Each row comes from the steps of one path. Every step used is in the known rows, and no mark comes twice. Write the path behind each row, first mark first.
(in the rows, 128 means zero)
Known rows:
W -> B -> R -> M: [158 146 115 157 130 103 140  58 154 179 148 160 148 138 131 114 115  92
 137 194 148 128  91 141 160 119 141]
F -> M -> B: [100 161 160 117 118 186 118  86 180 177 101  84 121 126 134 122  71 116
 100 107 132 125 196 102  93 127 119]
B -> M: [158 172 170 153  98  85 126 121 127  89 116 169 120 124 112 132 155 102
 109 104  81 118 144 106 148 118 189]
H -> B -> W: [126 147  77 168 175 122 143 138 123 108 175 101  90 126 152 151 130 124
 101 106 136 116 106 150 160 121 188]
W -> B -> F: [183 111 155 158 120 117 129 129 146 141 107 169 151 118 126 145 134 128
 125 151  88 153  64 131 149 131 153]
M -> W: [139 143  83 103 118 143 100 190 110  72 101 130  93 114  94 137 108 123
 171 100 161  96 119 129 124 141 171]
B -> R -> F: [133 111 117  99  97  76 115 229 161 149 159 148 127 125 118 124 136 178
 119 108 141 119 158 169 139 114 154]
M -> W -> B: [123 146 105  98 147 175 110 172 131 142  94 146 134 120 117 148 108 124
 183 161 171 126  60 123 130 147 138]
H -> B: [144 147 143 144 141 203 139 164 138 125 146  85 108 150 158 151  99 145
 132  95 155 100  91 125 158 114 193]
M -> F -> H -> B: [ 80 115 154 129 153 211 171 110  97 115 156  90 123 151 153 137 165 137
 143  95 144 130 150 114 139 113  90]
B -> F: [195 107 147 167  88  83 122 135 134  90 117 153 122 115 110 132 136 126
 109 100  81 130 108 135 147 123 184]
F -> H -> B -> R -> M: [176 126 115 170 151 150 160  55 109 157 157 128 128 154 153 108 143 112
 116 157 138 106 131 134 161  98 115]
M -> F: [ 32 147 148 112  88  94 137 120 158  73 168 114 118 117  95 137 123 100
 174  93 148 145 155 128 130 148 148]
R -> F -> W -> B -> H: [119  45 145 107 142 118 113 136 109 196 116  96 181 130 155 123 113 160
 107 166 121 152  82 131 110 141  98]
F -> W -> B -> H: [143  58 150 136 131 114 115  88  96 176 113 105 181 121 150 127 104 130
 104 160 125 149  65 131 113 144 125]
F -> H: [140 101 145 141  73 110 153 103  58 111 115 135 151 130 105 108 185 131
 105  94 140  99 170 119 122 110 120]
R -> F: [ 89 119 129  83  95 101 118 237 155 141 137 107 128 144 111 120 128 179
 135 102 147 108 156 132 135 116 154]
H -> B -> R: [197 135 127 161 128 147 132 145 145 127 172 144 108 124 154 149 110 138
 108 102 148 115  98 172 161 116 197]
B -> W: [118 143  75 164 118  36 131 125 115  92 163 132 102 107 110 135 141 106
 101 103 133 116 132 153 145 130 195]
F -> H -> B: [149 113 149 148 141 211 162 129  80 131 132  94 128 158 158 135 159 152
 112  97 147 100 129 116 146  98 126]
H -> B -> M -> F: [ 53 175 175 127 156 152 149 112 162  77 164 126 101 133 136 153 148 101
 163 105  95 158 151 105 150 135 129]
B -> F -> M -> W: [164 146  92 124 135 134  93 144 118  70  72 122  85 115 113 125  88 126
 128 131  91 120 112 106  86 152  99]
R -> F -> W -> B: [112 141 149  90 124 114 116 157 141 199 120 123 209 149 149 114 117 164
 113 176 162 145  98 137  94 127  97]

Which path is each row?
[103 106  78 142 188 131 159 158  87 135 166 103 106 142 158 137 186 160
  91 110 126 116 153 143 146 104 107]
R -> F -> H -> B -> W
[130 149  69 110 145 147 112 134 114  97 102 117  94 134 100 113 105  99
 181 141 159  93 122 110 133 132 140]
R -> M -> W
[124 113  95  72 147 124 108 241 161 174 135 164 131 124 128 135 134 180
 153 151 156 134 121 164 134 130 112]
M -> W -> B -> R -> F
[ 73 163 162 106 119 109 128  82 141 153 139 130 203 132 135 125 115 112
 137 172 160 170  98 135  94 146  94]
M -> F -> W -> B
[166 146 152 166  90  88 116  88 140  99  97 111 115 125 126 115  86 128
  76 133  61 129 113 101  94 139 117]
B -> F -> M
[ 91 179 174 123 101  52 121  63 125  80 148 136 177 127 124 111 144  98
 107 120 107 164 177 124  82 135 105]
B -> M -> F -> W
[ 83 155 138  99  95 103 112 168 155 142 110  75 119 148 128 103  81 171
  95 133 116 110 153 100  84 132  91]
R -> F -> M
[165 143  60 123 150 123 110 124 120  99 120 150  94 123 106 114 112  97
 169 147 156 102 123 140 140 130 140]
B -> R -> M -> W
[176  75 157 158 112 127 156  88  70 141  94 172 171 127 123 121 204 136
 105 140  91 141 121 122 131 113  80]
W -> B -> F -> H
[ 71 124 171 130 104  99 164  67  76  79 132 158 141 126 104 117 222 102
 131 102  93 146 210  99 122 122  66]
B -> M -> F -> H
[ 49 151 131 126 136  98 149  50 175 134 179 144 134 128 117 123 127  77
 183 177 147 167 129 137 150 142  99]
W -> B -> R -> M -> F
[180 135 131 147 105  95 126 124 150 160 149 189 150 109 127 144 123 121
 124 151 154 136  79 172 150 134 176]
W -> B -> R
[108  62 154 132 139 174 116  80 137 180 101  64 111 111 143 128  73 122
  94 110  99 136 159 102 108 141 119]
F -> M -> B -> H
[127  49 143 138 132 137 125 119 113 170 115 112 141 113 133 145 111 128
 134 150 122 139  56 124 146 146 155]
W -> B -> H
[129 148  76  82 177 181  97 209 137 118 106 101  78 137 146 129  81 172
 135 135 134 111 125 123  96 139  75]
H -> B -> R -> F -> M -> W
[188  75 151 166  87 101 153  95  60 100 104 158 146 126 111 112 205 134
  91 102  84 123 159 121 128 108 104]
B -> F -> H
[168 146  61 126 183 178 116 132 123 112 128 130  82 135 134 127 102 110
 169 148 157 104 107 134 149 124 135]
H -> B -> R -> M -> W
[ 20 156 135 118 113  99 149  64 160  96 171 101 119 139 101 113 119  76
 184 138 146 143 159 109 143 137 117]
R -> M -> F
[175 105 161 148 126 154 124 120 167 143 109 144 123 110 123 139 130 120
 111  91  89 145 167 133 142 114 161]
M -> B -> F
[157 167 106 113 142 133 101 171 107  62  87 166  89 114 100 139 145 106
 156 110 106 110 135 109 132 137 158]
B -> M -> W
[169 148  94 127 172 189 100 153 122  81  79 101  76 127 143 135  81 136
 133 134  95 120  96 103  97 146  94]
H -> B -> F -> M -> W
[ 69 147 158  81 134 190 115 146 194 202 105  73 122 137 141 116  82 151
 104 113 131 130 218 103  88 120  88]
R -> F -> M -> B
[141 146 141 133 113  72 125  82 148 149 167 180 187 109 138 131 125 111
 118 164 155 171 105 178 109 143 119]
M -> F -> W -> B -> R
[132  76 104  87 139 136 137 185  80 167 112 170 151 130 124 115 202 177
 131 142 145 125 167 148 117 112  46]
M -> W -> B -> R -> F -> H
